What can hang from each mark:
Z484: Z76
Z2: Z76
Z76: Z194 Z333 Z484 Z699 Z705
Z532: Z2 Z863
Z194: Z76 Z497
Z863: Z532
Z705: Z165

Each row was made from one small tree. The marks that hang from a mark follow it in brackets, in the order of their numbers. Every link used is in the known rows. Write each row's tree.
Known rows:
Z484{Z76{Z699}}: [ 1.23 -1.67  1.12 -3.38  1.02  1.34  1.65 -2.07  1.09  0.44 -1.42  1.61
  2.17  0.96  2.18  0.22 -2.29  2.49 -0.06]
Z484{Z76{Z194 Z333 Z699 Z705}}: [ 1.40 -3.71  1.89 -3.56  0.56  0.54  7.83 -1.16  1.32 -0.81  2.41  2.79
  1.11  1.35  3.59  0.64 -2.69  1.74  0.31]
Z194{Z76{Z484 Z699 Z705} Z497}: [-0.21 -2.74  0.71 -3.56 -0.09  0.97  1.63 -3.08  1.38  0.15  0.95 -0.27
  1.80  0.37  2.62 -1.23 -2.63  2.96  0.20]
Z194{Z76{Z333 Z705}}: [ 0.55 -3.60  0.57 -3.75 -1.38  0.40  1.39 -1.94  0.90  0.09  0.03  1.90
  0.51  0.56  1.79 -0.59 -3.13  0.75  0.21]
Z863{Z532{Z2{Z76{Z333 Z705}}}}: [-0.19 -2.85  1.89 -3.16 -0.59  0.70  4.16 -0.29  0.54  0.12  0.36  4.54
 -0.05  0.74  1.58  0.21 -2.65  1.23  0.52]
Z863{Z532{Z2}}: [-0.79 -1.71  0.98 -3.70 -0.26  1.28 -1.05 -1.46  0.68  0.82 -2.88  2.39
  0.99  0.32  1.08 -1.13 -2.89  1.75  0.19]
Z532{Z2{Z76} Z863}: [-1.74 -1.52  0.72 -2.73  1.33  1.32 -2.23 -1.04  0.66  2.03  0.22  0.57
  0.57  0.79  0.59 -0.22 -2.62  1.51  0.25]
Z194{Z76{Z484}}: [-0.40 -1.36 -0.08 -3.53 -1.45  1.12 -3.87 -2.78  0.26  1.19 -1.84 -0.14
  1.89  0.04  1.58 -1.02 -2.40  1.86  0.07]
Z863{Z532{Z2{Z76}}}: [-0.31 -1.28  1.25 -3.11 -0.10  1.20  0.00 -1.09  0.26  0.80 -1.99  3.11
  0.91  0.32  0.75 -0.43 -2.35  1.75  0.37]
Z194{Z76{Z484 Z705}}: [-0.34 -2.26  0.58 -3.59 -1.57  0.94 -1.18 -2.56  0.29  0.91  0.24  0.22
  1.41  0.30  2.10 -1.02 -2.57  1.89  0.24]
Z863{Z532{Z2{Z76{Z699}}}}: [ 0.92 -1.44  1.34 -3.05  1.83  1.24  1.05 -1.20  1.17 -0.07 -2.02  2.49
  1.43  0.35  0.73  0.16 -2.18  1.85  0.31]
Z863{Z532{Z2{Z76{Z194}}}}: [-0.27 -1.79  1.40 -3.32  0.05  0.89  1.94 -0.99  0.26  0.26 -0.42  2.83
  0.83  0.36  1.44 -0.57 -2.44  1.52  0.64]
Z705{Z165}: [-0.44 -2.15  0.52 -3.55  0.08  1.32 -0.28 -1.87  1.29  1.71 -0.78  1.97
  1.79  0.33  3.16 -0.41 -2.64  2.80  0.20]
Z2{Z76{Z484 Z699 Z705{Z165}}}: [ 0.61 -2.07  1.50 -2.72  1.47  1.33  3.29 -1.43  1.53  1.00  2.68  1.85
  2.15  0.51  3.80  1.14 -1.69  3.54  0.50]
Z484{Z76{Z333 Z699}}: [ 1.49 -2.42  1.07 -3.34  0.54  1.03  3.22 -1.51  1.31  0.08 -1.34  2.64
  1.67  1.11  2.55  0.84 -2.40  1.79 -0.08]
Z76{Z333 Z484 Z705{Z165}}: [-0.98 -3.02  1.09 -3.40 -1.10  1.03  2.84 -1.20  1.20  1.43  1.88  2.61
  1.21  0.64  4.52  0.43 -2.49  2.72  0.35]
Z532{Z2}: [-0.92 -1.86  0.28 -3.71 -0.04  1.19 -2.14 -1.50  0.55  1.21 -1.28  0.88
  1.04  0.73  1.43 -0.96 -3.02  2.02  0.49]
Z2{Z76{Z194{Z497} Z484 Z705}}: [-1.49 -2.48  1.27 -3.06 -1.27  0.83  5.64 -1.79  0.08  0.90  4.53  2.02
  1.40  0.72  3.54 -0.86 -2.18  3.49  0.96]
Z484{Z76}: [ 0.03 -1.58  0.99 -3.45 -0.81  1.31  0.72 -1.93  0.20  1.25 -1.42  2.32
  1.66  0.91  2.28 -0.37 -2.45  2.37  0.03]
Z863{Z532}: [-0.03 -1.69  0.84 -3.63 -0.80  1.26  0.21 -2.07  0.72  0.85 -2.81  3.22
  1.70  0.14  1.22 -1.06 -2.53  1.86 -0.04]

Write each row's tree:
[ 1.51 -3.23  1.73 -3.41  0.39  0.83  5.79 -1.28  1.41 -0.27  0.82  3.08
  1.23  1.33  2.97  0.83 -2.59  1.88  0.12] | Z484{Z76{Z333 Z699 Z705}}
[ 1.28 -2.15  1.26 -3.55  1.06  1.05  3.71 -1.94  1.08 -0.12  0.08  1.26
  2.07  0.96  2.88  0.08 -2.40  2.24  0.20] | Z484{Z76{Z194 Z699}}
[-0.25 -2.32  0.79 -2.62  2.69  1.03  0.45 -0.65  1.78  0.89  0.35  0.95
  0.65  1.01  0.95  0.95 -2.57  0.91  0.15] | Z532{Z2{Z76{Z333 Z699}} Z863}
[-1.00 -0.61  1.20 -2.94 -0.64  1.43 -1.02 -1.17 -0.08  1.20 -1.51  2.51
  1.26  0.24  1.32 -0.11 -1.91  2.22  0.42] | Z863{Z532{Z2{Z76{Z484}}}}
[-0.65 -3.03  0.61 -3.12 -0.94  0.49  5.59 -1.39  0.65  0.41  2.19  3.35
  1.04  0.70  2.77 -0.48 -2.55  2.21  0.79] | Z2{Z76{Z194{Z497} Z333}}
[ 0.21 -3.58  1.79 -3.64 -1.27  0.51  6.87 -1.03  0.49 -0.06  2.47  3.49
  0.66  1.34  3.66  0.15 -2.84  1.60  0.39] | Z484{Z76{Z194 Z333 Z705}}
[-0.30 -1.99  0.48 -2.94 -1.22  0.69  2.66 -1.11  0.04  0.76  1.75  2.65
  1.53  0.56  2.76  0.53 -1.89  1.71  0.74] | Z2{Z76{Z194 Z333 Z484}}
[-1.48 -1.78 -0.03 -3.55 -1.81  1.12 -2.06 -3.16  0.43  1.32 -1.15  0.08
  1.74  0.05  2.18 -1.78 -2.60  2.75  0.16] | Z194{Z76{Z484} Z497}
[ 0.49 -3.28  1.02 -3.54  0.34  0.62  5.15 -1.37  1.40 -0.42  2.88  1.53
  1.62  0.89  3.41  0.37 -2.42  1.90  0.55] | Z76{Z194 Z333 Z484 Z699 Z705}
[-0.72 -2.14  0.43 -3.53  0.44  1.12  2.84 -2.47  1.36  0.41  1.36  0.33
  2.38  0.48  3.29 -1.01 -2.34  3.41  0.52] | Z76{Z194{Z497} Z484 Z699}
[-0.57 -3.14  0.00 -3.70 -1.71  0.59  0.70 -2.52  1.03  0.53 -1.42  1.69
  0.89  0.31  2.06 -1.34 -3.17  1.57  0.09] | Z194{Z76{Z333} Z497}
[-0.75 -3.02  1.09 -3.58  0.36  0.94  5.58 -2.30  1.40  0.05  3.53  0.72
  1.97  0.74  3.81 -1.07 -2.55  3.54  0.66] | Z76{Z194{Z497} Z484 Z699 Z705}
[ 0.02 -3.38  2.00 -3.43 -0.80  0.98  5.41 -0.94  1.20  1.03  1.33  3.81
  0.78  1.11  4.71  0.74 -2.72  2.60  0.10] | Z484{Z76{Z333 Z705{Z165}}}
[-0.87 -3.99  1.86 -3.65 -1.71  0.53  8.74 -1.38  0.69  0.06  3.21  3.57
  0.52  1.33  4.36 -0.67 -3.07  2.51  0.47] | Z484{Z76{Z194{Z497} Z333 Z705}}
[ 0.28 -3.12  1.18 -3.31  0.83  1.07  3.84 -1.29  2.12  0.61  1.82  1.99
  1.70  0.67  4.43  1.01 -2.30  2.90  0.24] | Z76{Z333 Z484 Z699 Z705{Z165}}
[-1.68 -2.83  1.58 -2.95  1.30  0.85  2.49 -0.74  0.67  1.16  3.84  0.66
  0.01  1.09  1.73 -0.40 -2.90  1.39  0.64] | Z532{Z2{Z76{Z194 Z705}} Z863}
[-0.45 -2.11  1.20 -3.03 -0.91  0.83  3.70 -1.40 -0.14  0.83  3.78  2.01
  1.55  0.69  2.90 -0.05 -1.97  2.55  0.90] | Z2{Z76{Z194 Z484 Z705}}
[ 0.19 -2.44  1.21 -3.34  1.23  1.40  2.31 -1.84  1.91  1.05  1.70  0.97
  2.19  0.52  4.08  0.32 -2.20  3.54  0.26] | Z76{Z484 Z699 Z705{Z165}}
[ 0.25 -3.39  1.99 -3.62  0.59  0.87  8.15 -2.11  1.34 -0.35  3.06  1.91
  1.51  1.22  4.00 -0.77 -2.82  3.28  0.39] | Z484{Z76{Z194{Z497} Z699 Z705}}
[ 0.12 -2.76  1.12 -3.58 -1.14  0.71  4.25 -1.25  0.38  0.37  0.32  3.00
  1.14  1.07  3.22  0.10 -2.67  1.41  0.25] | Z484{Z76{Z194 Z333}}
[ 0.66 -4.15  0.73 -3.71  0.06  0.42  4.28 -2.45  1.98 -0.66  0.77  1.42
  0.95  0.61  2.41 -0.84 -3.17  1.81  0.16] | Z194{Z76{Z333 Z699 Z705} Z497}
[ 1.21 -3.54  2.09 -3.37  1.05  1.02  6.53 -1.07  2.04  0.20  1.27  3.11
  1.23  1.15  4.66  1.35 -2.56  2.68 -0.01] | Z484{Z76{Z333 Z699 Z705{Z165}}}
[ 1.46 -4.05  1.03 -3.63  1.00  0.60  3.25 -1.86  2.43 -0.27  0.37  1.48
  1.05  0.38  3.47  0.31 -2.95  1.56  0.04] | Z194{Z76{Z333 Z699 Z705{Z165}}}
[-0.45 -1.26  0.53 -2.99 -0.74  1.00  1.10 -1.63 -0.14  1.14  1.64  1.68
  2.05  0.45  2.27 -0.09 -1.77  2.36  0.74] | Z2{Z76{Z194 Z484}}
[-0.99 -1.07  1.37 -3.10 -0.55  1.11  0.96 -1.02 -0.12  0.67 -0.04  2.20
  1.17  0.24  2.01 -0.33 -1.99  2.10  0.60] | Z863{Z532{Z2{Z76{Z194 Z484}}}}
